Each row was made from one path, in order. Every step used is in the known rows, and no mark comes twice. Write each row's path.
Known rows:
pebafol/bevar/tebal/fovi/taram: [ 25  11  33  39 -33   3 -28  -5  45 -66  40 -19  10 -39 -27  -5 -46   1
  36  21  14  25  -6  15   8  16 -28  46  26]
taram/tebal/fovi/zilek/sote: [ 37  18   6  32  35   6  12  -2 -14  -9 -10  30  12 -20  69 -23  25  43
 -39 -14  35   1  35  19   4  36 -17  -8 -29]
sote/zilek/ramas: [ 14 -90 -15 -38  40  -5  -2  21 -88  76 -43  38  55  54 -76  33  18  65
  11 -38 -10   2  -5  43  44 -11 -26 -18 -13]
pebafol/bevar/tebal: [ -4 -28  -7 -17 -13  56 -21   9 -10   4   6   2  10  26  -6 -10 -24  -7
  35   0 -40 -19   4 -19  -9   7  28  37  20]
pebafol/bevar: [-38 -39 -16 -11  -7 -10 -16  -6 -23  19 -12  40  -4  44  11  22  36 -15
  34  11 -22 -13 -10 -20  38 -23   6   3   8]
pebafol/bevar/tebal/fovi/zilek: [ 59  61   7   5 -31  53 -26   0  20 -29  28  19 -17 -17  41 -20 -36 -47
 -28   9 -12  18  23 -27   8  49  45  16   4]
zilek/ramas/pebafol/vate: [-93 -27  -4  -8  65 -31  14  -1 -33  36  -7  14  11  13 -10  98  88  18
   5 -31 -25 -16  -1 -41  26 -49   3 -40  -5]
zilek/ramas/pebafol/bevar/tebal/taram: [-32   9  15  -5  -3   1 -33  43  47 -12  14 -33   6  19 -62   7   7   2
  51  22 -24  21   2 -15 -30   2  25 -16  13]
vate/pebafol/bevar/tebal/fovi/zilek: [ 28  51   4   8 -27  36 -34  -1  18 -13  24  37 -15 -23  64  11  -4 -55
 -30  23   3  29  32 -38  -5  45  38  22  19]
zilek/ramas/pebafol: [-54 -15   5 -37  49 -26  -7  12 -39  50 -17  -1  43  13 -35  57  41  42
  12 -52 -11  -5 -37  -1  27 -29  -6 -38 -18]
vate/pebafol/bevar: [-88 -49 -20  -9  -3 -34 -27  -5 -29  44 -20  68  -4  35  50  65  86 -27
  31  35  -5  -1   4 -43  20 -29  -7  10  31]
sote/zilek/ramas/pebafol/bevar/tebal: [-31 -26  -1  -9  29  47 -27  22 -28  27  19   5  44  18 -55  46  32  14
  32  -1 -20  14  11 -16  -2   6  46  11  23]
ramas/pebafol/bevar/tebal/taram: [-22  30  17  14 -16  14 -27  40  67 -30  21 -39 -10  16 -49  -4   9 -21
  45  30 -27  15  -4  -4 -43   4  23   3  21]
ramas/zilek: [ 23  15   1 -48  -1  12   2   0 -21  49 -44  60  25  47 -12   6  27  22
 -25 -20 -17 -12 -25  69 -14 -61 -35  46  21]
vate/pebafol/bevar/tebal: [-45 -34  -9 -15  -6  35 -31   8 -15  26  -2  25  12  17  23  27  18 -16
  30  17 -26  -7  15 -38 -21   3  20  43  40]
bevar/tebal: [ 37 -20  -1 -34 -10  68  -8  12 -15  13 -15 -19  19  19 -19 -32 -61  16
  12 -37 -46 -33 -11  19 -25  13   3  43   5]
fovi/zilek/ramas: [ 19 -30 -24 -70  17  -6 -22  10 -61  39 -48  40   3  46   4   7 -38  44
  -8 -47 -30   0  -7   5  55  11  14 -32 -30]
bevar/pebafol: [-68 -26 -31 -16 -35 -33  21 -12 -22  12 -17  30  13  72  47   7  64   8
 -11 -64 -43  -7 -59  28  13 -36 -51   4  -6]
tebal/taram/fovi/zilek: [ 51  45 -18  15 -30   0  19  -3  52 -33   6   7 -51  16  30 -36 -49 -29
 -47   9 -10  -8  21  17 -20  34  21 -26 -10]
taram/tebal: [ 13 -13 -12  23 -22 -23  48 -29 -34  32 -39  -8  -9 -10  26 -38 -23  25
 -23  -4  28 -27  -7  23 -25 -28  13  -4 -14]
ramas/pebafol/bevar/tebal/fovi/taram: [ -2  38  41  52 -17  -2 -27  -1  58 -69  54 -29  18 -55 -32  18 -17  -4
  34  21  18  34 -13  10   2   9 -20  35  26]
tebal/taram/fovi: [ 20  -4   5  36 -17 -29  44  -3  53 -16  22 -22 -16  10 -17 -24 -22 -10
 -16  12  10 -32   8  19 -50  -1 -22 -28  -4]
fovi/zilek: [ 43  25 -27 -38 -18  26 -15   3 -14   1 -38  36 -32  37  40 -25 -40  -8
 -29 -30 -41  -8 -13  26  33  21  17   6 -12]
taram/fovi/tebal/ronule: [ 30 -22 -29   8 -17 -21   2 -62 -27  -9   1 -69 -43 -89  41 -65 -44 -36
  12  -5  30  -6  15  24 -28  13 -17  10  11]
tebal/ronule: [ 25 -26 -34 -41  -4   6 -17 -21 -56  38 -43 -41 -38 -22  -8 -59  -7 -25
  22 -24 -22  -1 -27  11  18   4 -14  13   4]
bevar/pebafol/vate: [-105  -36  -28   10   -4  -34   34  -18  -21    5  -11   39  -14   62
   56   63  103  -11  -15  -41  -51  -17  -20  -21   15  -58  -33   -2
    1]
ronule/tebal: [ 10 -14 -11 -63  31  43  23  13 -40  16 -47  -3   8  26   1 -44  -5  30
 -19  12  22 -22 -31   0  41 -22 -20  34 -30]
sote/zilek/ramas/pebafol/vate: [-76 -36  -8   7  72 -20  16   5 -44  44  -8  26  23  20 -40 113 104  19
  -4 -22 -17   0  12 -18  26 -44   1 -30   1]
pebafol/vate: [-38 -37 -13  -3  23  -5  22  -9 -24  17 -22  24 -19  32  15  48  43  -6
  -1 -20 -42 -38   4 -20  18 -41 -16   2   0]
vate/pebafol/bevar/tebal/taram: [-29  -1   6   5 -26  -1 -33  39  49  -9   0 -11 -14  23 -21   2  14 -24
  43  46 -21  16  14 -11 -47  10   3  16  35]
sote/zilek/ramas/pebafol: [-36 -26  -1 -17  58 -13  -4  21 -52  61 -15  14  57  20 -73  70  66  47
   6 -40  -1  14 -23  29  25 -21  -6 -32  -9]
ronule/tebal/fovi: [ 43  24  34 -11  15  27  26   2  -9   0  11 -13  26 -35   3 -33   6  -8
 -33  21  59  -1 -13 -20  23  -6 -36  18 -28]
pebafol/bevar/tebal/taram: [  5   2  10   5 -29  18 -25  38  55 -28   6 -29 -17  31 -44 -28 -17 -17
  45  31 -35   6   2   2 -35  11  11  13  20]
ronule/tebal/taram/fovi: [ 18   7   3  15   5  -3  58   3  47 -22  13 -32 -14   3 -15 -46 -19  -4
 -28  45  43 -25   8   1 -35  -4 -19 -15 -17]

Which path is each row?
[ 22  -7 -30  15 -30 -36   7 -45 -32  -2 -46 -66 -60 -71   1 -79 -39   0
  18  12  33  24 -17  30  -3  -5   1  20  10]
fovi/taram/tebal/ronule
[ 15  13   9 -31   4   6  11  39  32 -19 -36 -31 -17  29 -40 -54  -4  10
   2  40  15   4 -24  18   1 -13 -28   9 -21]
ronule/tebal/taram
[ 49  55 -17  -3 -10  18  29   4  45 -38   1   0 -50  10  32 -52 -49 -24
 -59  34  17  -1  22   2  -8  31  28 -13 -19]
ronule/tebal/taram/fovi/zilek
[-92 -28  -7 -18  33 -33 -23   4 -31  37   2  29  25  26 -13  71  78   9
  40   1 -10   8 -15 -43  44 -32  26 -36   1]
zilek/ramas/pebafol/bevar
[ 45  25  31  55 -26 -24  45 -32  -5  14  20 -16  16 -61  19 -30  -7 -10
 -38   7  63  -5   3   0 -30 -12  -8 -10 -15]
taram/tebal/fovi
[ 32  18  34  13  -3  -7   1  -3  28 -61   5 -25   9 -40 -23 -27 -34  22
   1  29  52  23 -31  26  37  -2 -62  43  -9]
ronule/tebal/fovi/taram
[ 35   9  36  34 -25 -31 -11 -10  35 -50  17 -11  14 -33 -29  -8 -36  14
  17  -1  18  16 -28  48  22   0 -68  29   2]
tebal/fovi/taram
[ 38   4   1 -18   1 -25  10 -11 -47  32 -16  23   9 -17  19  -7 -37  27
 -36 -19  28  16  12 -15  25  14  25 -42 -32]
taram/tebal/fovi/zilek/ramas
[-77   0 -14 -13  57 -16   5   0 -26  21 -11  24 -11  14  12  92  72   6
 -13 -28 -31  -3   8 -42  34 -29  28 -40 -10]
fovi/zilek/ramas/pebafol/vate
[ 19 -26  -4  33 -25 -29  26 -51   4 -26  24 -20   3 -46  56 -19 -57  -3
  -7 -12  34 -43  25  46 -42  -3 -35  10  -4]
taram/fovi/tebal
[ 20   3  15  18 -43 -42 -19   7  49 -44  -9 -40 -19 -12  -5 -36 -36  -5
  34  10   1   0  -2  69 -41  -4 -47   3   1]
fovi/tebal/taram
[ 37  -6   2 -41  11 -10 -13   4 -44  30 -12  34  15   7   5   7 -30  21
 -21 -36  -1  14   1  -9  47  21   3 -35 -32]
tebal/fovi/zilek/ramas
[  9  -8  -4  44 -36 -46  33 -31  -1 -19 -33 -20 -17 -25   6 -35 -52  44
   1  12  38  -5 -17  53 -11 -25 -12  18  -1]
fovi/taram/tebal
[-19  51  12   5  24 -29   9  -8 -18  26   8   0  20 -42   8  35  22  16
 -35 -20  35  25  -4 -18   8  -2  38 -52 -22]
taram/tebal/fovi/zilek/ramas/pebafol
[-59  22   6   1  22 -26 -28  -2 -10  13  29  35  14  -4  10  67  68 -19
  13  11   9  32   3 -57  47  -5  44 -44  -4]
tebal/fovi/zilek/ramas/pebafol/bevar
[ 18   7 -10   4  62  19  23  23  18 -32 -16  22  -8  20  46 -38  18  49
 -37  14  29  -8  40  14   5  39 -20  -7 -32]
ronule/tebal/taram/fovi/zilek/sote
[ 35   3   7  33 -21  11  38   6  64 -25  35 -44  -9  -1 -28 -40 -55 -11
 -10  11   0 -32  18  13 -74  18  -4  -7   5]
bevar/tebal/taram/fovi
[ 44 -18 -27 -44  -7  56 -25 -10 -45  23 -29 -69 -32 -34 -19 -76 -46 -23
  25 -28 -35   2 -13   2 -16  28  11  38  16]
bevar/tebal/ronule
[ -9   5  34  42 -26 -15 -36  -2  41 -50  35   0  13 -43  -5  24 -11  -9
  35  37  24  32   2   0  -4  13 -40  48  38]
vate/pebafol/bevar/tebal/fovi/taram
[  9  -3   4  41 -23   2  31   2  65 -30  46 -28 -15   3 -19 -25 -31 -25
   4  33   3 -23  27 -12 -67  15  15 -12  15]
pebafol/bevar/tebal/taram/fovi
[ 36  86  15  15 -16  51 -27   1  33 -32  45   9  -9 -33  38   3 -10 -52
 -31   8  -3  29  18 -32  -1  42  56   5   4]
ramas/pebafol/bevar/tebal/fovi/zilek
[ 26  -5   2 -34   5  15 -29   7 -35  15   8  31  17   3   6  11 -31   8
  -3 -11  -6  22  22 -43  35  32  38 -23 -11]
pebafol/bevar/tebal/fovi/zilek/ramas
[-19  23  12  50  -8   1  29   4  76 -34  59 -40 -10 -12 -25   0  -4 -29
   2  34   9 -14  22 -19 -71   9  24 -22  17]
ramas/pebafol/bevar/tebal/taram/fovi
[ -4  17  41  15  10  21 -16   5   4   6  60 -14  51 -45 -24  30  18 -17
  13   0  19  16   9 -53  -9  13  16  -8   5]
zilek/ramas/pebafol/bevar/tebal/fovi
[ 48  25 -28   0 -15  17  24 -21  10 -10   2  29 -36  16  53 -23 -50 -19
 -57 -16 -12 -24  16  10   3  29  26 -15 -12]
taram/fovi/zilek
